What can hang from each mark
F: L T V
A: F L T
B: M T
V: A B L T
L: B M T
M: A F V
T: B F M V

Each row was made from one small tree. The marks that hang from a mark follow it in brackets, in alphabetical order. Every link used is in the known rows. Write each row's tree.
In the rows, zero is written as 128.
Known rows
A[L[M] T]: [ 82 138 121  93 117 128 166 103 140  88 121 129 111 117 105 105 144 126
 152  95  77 159 139 112  98 161 111  68 129 201 104 109 119 132]
L[B[T] M[F V]]: [153 140 151  51 141 106 149 135 134 116 136 124 113 137  90  92 114 111
 112 159  93 176  77 127 149 117 135  96  95 196 114  99 118 137]
T[M]: [118 113 139 101 103 125 117 110 138 103 145 107 149 125 134 152 135 122
 137 114 112 139 121 130 115 119 125 120 107 171  81  92  98 163]
L[B M[V]]: [129 160 142  77 121 108 129  97 139 120 146 117 127 116 105  92 115 118
 133 154  94 133  80 130 140 125 115 105  98 190  96 117 117 149]
L[T[M[F V]]]: [116 126 153  33  93  85 128  82 158 100 133 119 130 124 118 130 115 134
 109 130 126 185  90 103 130 122 146  84  92 180  99 110 113 176]
B[T]: [140 115 131 124 115 130 149 126 124 113 124 119 124 126  95 139 142 118
 144 126 114 154 134 151 116 125 127 144 108 161 100  79 107 133]
M[A[L]]: [ 98 122 128  98  97 139 136  73 140  94 161 141 118  97 130 144 165 123
 128 112 137 140 137 146 114 136 140 121 109 185 107 102 113 101]
B[M[A] T[F V]]: [160  84 148  60 127 118 160 125 100 128 174  84  99 152 111 161 120 132
 132 162 145 139 127 175 119 102 138 170 107 190  48  47 124 107]
V[A B[T]]: [180  96 128 135 120 127 131 124  96 110 143 107 126 149  60 124 136  99
 153 139  85 132 140 139 121  91 137  98 102 160  99  93 120 148]
L[B]: [126 136 129 114 117 125 118 112 123 108 150 127 124 118 115 122 123 118
 137 135 102 118 100 138 136 122 145 111  91 168 113 114 101 132]
A[L T[B]]: [100 119 148 114 107 137 163 102 122  76 141 140 101 125  95 115 178 139
 142  94  84 128 132 145 104 169 125  89  94 206 121 127  97 131]
L[B[T[M[A] V]]]: [142 120 167  46 115 117 134 140 123 127 213 101 136 141 129 143 181 139
 136 159 131 126 103 145 148  91 134 167  71 218  61  89  88 157]
L[T]: [110 140 121 107  88 118 130  73 140  99 113 121 118 116 111 127 126 140
 147 116 113 152 116 129 119 125 148 119 108 156  97  98 110 144]
A[F[L] T]: [110 141 151 155 127 117 144 126 104  94 128 129 100 136 101 156 138 145
 151  95 105 175 108 119  92 142 123  68 132 143  98 137 133 109]
M[V[B]]: [149 125 158 118 108  94 121 103 121 113 147 124 126 128  85 107 108 115
 129 158 116 109 106 136 118 116 119 113  96 161 103 126 122 151]
M[A F V[L T]]: [146 134 145  86 131 118 116  87 139  89 161 165 104 125 114 107 118 134
  96 162 152 188 124 117 122 113 160 119 128 156 111 131 149  90]
T[B M[A] V]: [131 111 183  96  97 112 120 110 121 130 191  97 129 139 148 141 191 145
 125 144 130 106  96 159 129 108 123 188  82 206  65  90  83 167]
A[F L T[B V]]: [115 125 188 123 127 114 189 112  99 103 157 109  97 124 107 113 215 144
 146  94 114 126  79 148  96 167  99  84  81 195  90 106  90 126]
M[A]: [113 132 128 113 104 124 109  86 130 116 146 124 112 110 130 148 135 122
 127 129 137 130 125 144 114 124 144 148 114 159 107 105 118 118]
A[F[T[M V]]]: [125 119 167 111 119  90 146 124 113 126 183 115 144 135 135 160 166 127
 139 106 140 138  86 130  99 101  92  95 115 157  57  84  96 137]
T[B[M] F[V[A]]]: [183  80 127 109 142 119 125  79  79 105 142  54  94 133  98 161  82 116
 172 145  98 124 122 165 120 123 123 100  90 181  72  96 122 113]
L[B[M[V]] T]: [119 147 126  34  98  95 131  66 138 102 145  90 125 125  88 120  87 151
 145 147 100 134 103 134 143 125 137  96  81 196  90 116 125 150]
V[A]: [139 112 102 143 110 126 120  87 107 114 121 102 122 109 105 139 136  96
 150 114 106 141 130 130 113 125 132  96 109 141 110  91 117 147]
M[V[T]]: [137 154 137 110 112 117 141  80 142 113 141 114 107 116  80 120 124 130
 126 150 137 166 123 122 106 127 121 131 104 146  94 118 110 149]
V[A B T]: [172 125 122 143 118 131 114  91 104 106 151 100 110 150  59 108 121 109
 145 152  89 145 143 112 107  79 149  94 109 137  87 114 117 151]
L[M[A F[T[B]]]]: [123 134 143 105 115 109 112 103 130 118 147 158  95 150 125 122 126 126
  97 132  93 154 105 142 126  89 145 121 135 189 119 111 118  87]
B[M[F V] T]: [149  92 141  67 133  92 165 132 123 121 114 102 117 133  87 138  88 117
 118 144 122 172 123 144 126 131 128 114 108 174 115  74 138 133]
A[T[B]]: [113 131 146 128 113 122 138 116 112 100 125 119  94 136  93 121 150 142
 142 116  80 120 118 139 104 156 127 120 100 183 120 135 101 136]
F[L]: [130 124 131 169 105 129 134 122 118 102 122 139 121 126 117 147 126 129
 146 117 107 160 134 143 126 115 138 125 133 144  88 101 124 125]
T[B]: [136 116 150 146 106 133 130 103 116 109 131 118 116 130 110 125 150 126
 136 121 100 115 108 163 125 128 130 149  95 169 106 100  94 138]
T[F[L[B] V] M]: [162 115 157  83 138 124 110 122 110  83 194 116 118 139 138 170  85 139
 167 156 112 158 103 129 148  95 146  85  90 194  48 135 108 120]
V[B]: [142 109 149 140 108 116 115 118 114 107 139 127 127 145  98 113 111 113
 137 138 105 113 119 133 119 101 139 113 112 151  94 107 115 139]
V[L[B]]: [142 116 128 124 131 143 113 125 118  79 158 156 143 128 128  99 126 123
 146 129 101 115 115 144 145 120 145 101 114 172 110 114 125 104]
F[V[A B T]]: [179 132 127 142 138 109 108  83  98 114 145  85 104 132  65 124  91 115
 177 166 110 145 141 105 109  95 130  99  97 142  82 133 119 143]
B[M]: [115 102 116 113 113 117 132 106 121 114 119  96 131 126 112 148  91 121
 147 121 105 131 137 149 114 129 120 126 123 159  94  73 125 133]
B[M[F[L]] T]: [151  82 133 118 127 117 159 160 108 103 109 122 117 160  95 161  88 131
 132 128  98 197 148 147 138  94 146 111 139 161  95  64 144 110]
V[A B L[M]]: [173  93 124 152 132 139  99 108 104  87 136 135 153 156 101  76 115  96
 159 133  61 127 139 123 127  89 128  72 148 164  85  96 157 129]
B[M[A[L] F] T]: [115  82 131  49 122 128 164 115 130  98 147 126 115 129 116 156 124 123
 110 124 127 179 155 155 123 119 154 110 117 203 111  63 134  87]

Which tree is each row?
[131 108 124 135 120 139 154  66 108  94 144  99 129  97 107 150 177  97
 148  78 118 161 109 135  94 143 125  40 105 152  94  83 115 114] => V[A[F L]]
[128 131 126 119 116 115 122  78 137  83 114 145 137 102 131 116 102 148
 188 125 130 154 129 128 128 141 126 110 117 164  90 123 139 107] => F[V[L[T]]]
[131 139 135 159 128 110 129 113 126 117 104 123 123 117 128 138  87 133
 183 137 104 175 126 131 131 120 105 120 137 165  68 109 133 121] => F[L[M] V]
[124 125 137  93 133  93 110 101 124 128 127 122  99  95 142 157  91 118
 135 147 160 160 102 123 124 131 150 128 104 159 123 123 126  90] => M[A F[V]]
[150 146 139  94 121 118 137 104 121  99 168 107 110 149  74 131  83 156
 142 169  98 167 138 132 138  94 134 110 108 172  72 125 138 137] => F[L[B[M[V[T]]]]]
[108 130 142  88  82 113 182  84 137 102 136 123 126 108 121 107 176 140
 152 110 130 145 116 136 129 134 130 115  92 184  79  64  96 153] => A[L[T[V]]]
[160 106 149 109 108 158 123  72 119  58 148 156 110 158 119 100 135 150
 138 126  93 143 111 160 135 115 165 109 113 185  75 106 119  95] => V[L[T[B F]]]
[130 104 133 120 134 108 111 114 131  85 164 169 163 119 145 152 107 132
 175 117 129 140 154 126 120 114  96  95 138 176  80 125 128 100] => F[T[M] V[L]]
[145 149 152 104 132 125 115 116 130  91 185 109 122 141 110 154 101 159
 176 162 110 179 127 109 141  89 137 113  96 182  54 148 103 146] => F[L[B] V[T[M]]]
[130 108 156  66 116  90 126 111 142 110 141 116 135 118 126 139 117 115
 102 134 132 166  92 112 123 127 130  95  96 172 110 102 112 164] => T[M[F V]]
[129 129 135 110 105 121 113 133 126  89 195 161 143 151 123 159 125 140
 141 122  87 147 133 127 145  75 134  86 122 183  80 135 108 130] => F[L[B] T[M]]
[110 167 149  90 121  92 125  61 139 127 168 136 112 118 116 144 132 125
 120 125 139 164  86 129  93 115  99  95 139 165  82 128 136  91] => L[M[A[F[T]] V]]
[205  72 146 150 131 142 140 109  71  95 166 122 117 149 120 100 169 110
 149 136 103 111 104 168 136 110 137 114 106 170  70  74 116 116] => T[B F V[A L]]
[131 129 118 113 130 132 152  78 104  92 194 138 125 113  96 144 166 101
 146  89 101 141 104 131 111 113 127   4 101 174 111 119 110  90] => V[A[F[T] L[B]]]
[191 132 115 123 131 162 123  94  90  79 187 111  83 160  76 138 117 124
 141 156  86 185 129 122 134  71 180  70 111 150  67 121 117 114] => V[A T[F[L[B]]]]
[166  92 130  53 141 144 146 131 103  96 169  95 108 161  91 146  87 124
 139 151  91 140 122 165 137  99 152 110 100 195  74  76 116 107] => L[B[M T[F]]]
[120 110 148  97 130  96 134 147 106 102 146 159 105 126 140 103 144 136
 122 134 139 149 113 112 122 139 152 113 129 171 126 112 144  95] => M[A[T[V[L]]] F]
[101 153 149 110 125 127 110  75 133 122 144 102 117 122 136 143 137 124
 130 116 125 157  81 137 101 119 126 114 127 161  76 100 126 103] => L[M[A[F]]]
[147 126 142  89 128 155 105 112 137  67 197 140 153 155 120 107 135 146
 142 143  93 151 132 116 137  93 145 107 112 187  71 123 107 136] => V[L[B] T[M]]
[122 112 158  56  93  87 144 118 136 115 135 103 132 139 139 122 145 138
 122 129 127 169  87 108 137 108 149 113  92 175  82  69  98 182] => L[T[M[F] V]]
[167 122 161 151 138 112 138 144 114 112 126 126 127 158  87 120  89 134
 188 161  83 171 140 137 138  82 111 125 129 184  55 109 136 125] => F[L[M] V[B[T]]]
[171 106 116 121 123 122 116  92  98 105 149  71 117 166  54 124  87 116
 150 151  77 139 162 120 107  75 140  94 120 147  79  94 135 151] => V[A B[M] T]
[116  98 124  72 118 105 116 107 122 115 129 112 111 127 133 158  83 121
 105 133 125 154 127 137 120 114 158 121 125 163 116  86 139 100] => B[M[A F]]
[111 128 104  87 123 133 147  95 108  81 163 117 106 110  85 117 163 112
 158 104  76 134 132 110 116 154 139  30  87 199 133 133 109 134] => V[A[L[B] T]]
[175  90 130 116 132 124 115  96  96  94 165  94 117 129 126 184  99 118
 179 132 112 182 135 120 125 100 130  69 111 167  44 115 121 134] => T[F[L V[A]] M]
[153  59 121  93 122 111 141 109  97  88 139 103 130 144  87 116  96  88
 127 118  77 145 145 126 123  98 152  33 112 178 118  74 140 122] => V[A[L] B[M[F]]]
[146 143 142  93 127 102 143  96 136 114 129 128  98 119  88 116 109 123
 104 153 138 191 107 109 115 121 148 108 103 143 116 112 113 136] => M[F V[T]]
[181  87 126 163 143 114  99 104  91  89 142 129 144 122 104 110  99 104
 188 142 103 115 140 124 124 108 121  76 118 155 100 125 147 111] => F[V[A B L]]
[114 136 142 106 127 127 152  94 121  89 191 159 126 117 113 139 157 121
 134  93 113 136  96 140 115 119 123  36 108 181 106 121 103  75] => A[F[T] L[B]]
[144 120 142 123 116 137 136  90 117 106 139  88 104 160  80 128 112 148
 137 141  90 138 145 158 112 108 135 155 111 173  81  91 106 136] => V[T[B[M]]]
[123 119 153  12  86 127 157  42 157  65 181 123 122 121 116 135 143 139
 124 120 127 176 114 126 119 132 138  62  85 216  54 105 101 153] => A[L[T[F M[V]]]]
[ 92 139 172  98 119 134 144  69 119  86 176 126  89 122 112 143 195 152
 128  92 115 139  99 146  87 163 130  83  92 206 108 146 108  93] => M[A[F L T[B]]]
[179 108 159  77 135 127 166 152  94 113 181 108 101 152 102 119 144 118
 140 162 122 129  85 161 145 103 143 135  78 187  66  69  88 124] => L[B[T[F V]]]
[109 120 131  66 126 142 165  97 131  73 140 134  91 131 108 112 126 122
 142 105  81 168 128 121  94 151 128  51 130 202  83 103 118 110] => A[L[M] T[F]]
[136 111 144  91 124 110 114  98 130  94 146 171 123 108 141 115 118 121
  99 144 151 157 109 130 128 131 150 111 125 166 129 123 155  87] => M[A F V[L]]
[ 87 132 173  55 120 107 161  82 139  80 176 110 128 108 108 145 172 138
 138  88 125 165  95 110  79 175  91  29  89 203  88 137 114 152] => A[F L T[M[V]]]
[146 111 133  73 123 139 108 108 102  86 196 121  93 155 124 167  76 142
 127 156 103 142 125 158 145  80 171 108 120 190  62 113 140  82] => T[F[L[B[M[A]]]]]
[162  95 154 161 121  96 133 150  96 100 174 187 150 159 113  89 131 120
 148 141 115  93 135 140 130  79 114 113 141 157  89  99 131 107] => F[T[V[B L]]]
[120 153 129  55 110 115 120 101 144 101 118 124 110 142 119  88  95 128
 119 134  75 177  75 107 156 102 175  75 106 185 111 103 110 136] => L[B M[F] T]
[163 122 140 119 123 147 125 126 103  84 170 142  98 148 113 138 107 129
 133 145  97 151 106 147 145  93 168  89 111 168  76 118 113 103] => T[F[L[B]]]
[167  84 189 122 114  90 131 180 103 110 165 125 138 172 131 120 126 125
 120 153 105 155 102 117 146  62 147 108 109 168  71  87 118 164] => T[M[F[L]] V[B]]
[143 128 151 173 126 129 134 104  79  97 141 100  89 150  80 149 170 140
 161  92  76 161 105 134  97 134 128  51 111 158  98 143 128 128] => V[A[F[L] T[B]]]
[132 101 109 101 121 132 156  92 125  97 112 120 120 109 117 106 138  81
 127 103  81 186 124 113 124 125 143  44 123 175 119  70 124 125] => V[A[L[M[F]]]]
[ 97 152 139  22  83 127  87  65 153  95 193 107 128 131 133 144 140 160
 130 139 110 140 100 121 141  96 168 118  82 209  78 135 100 154] => L[B T[M[A]]]
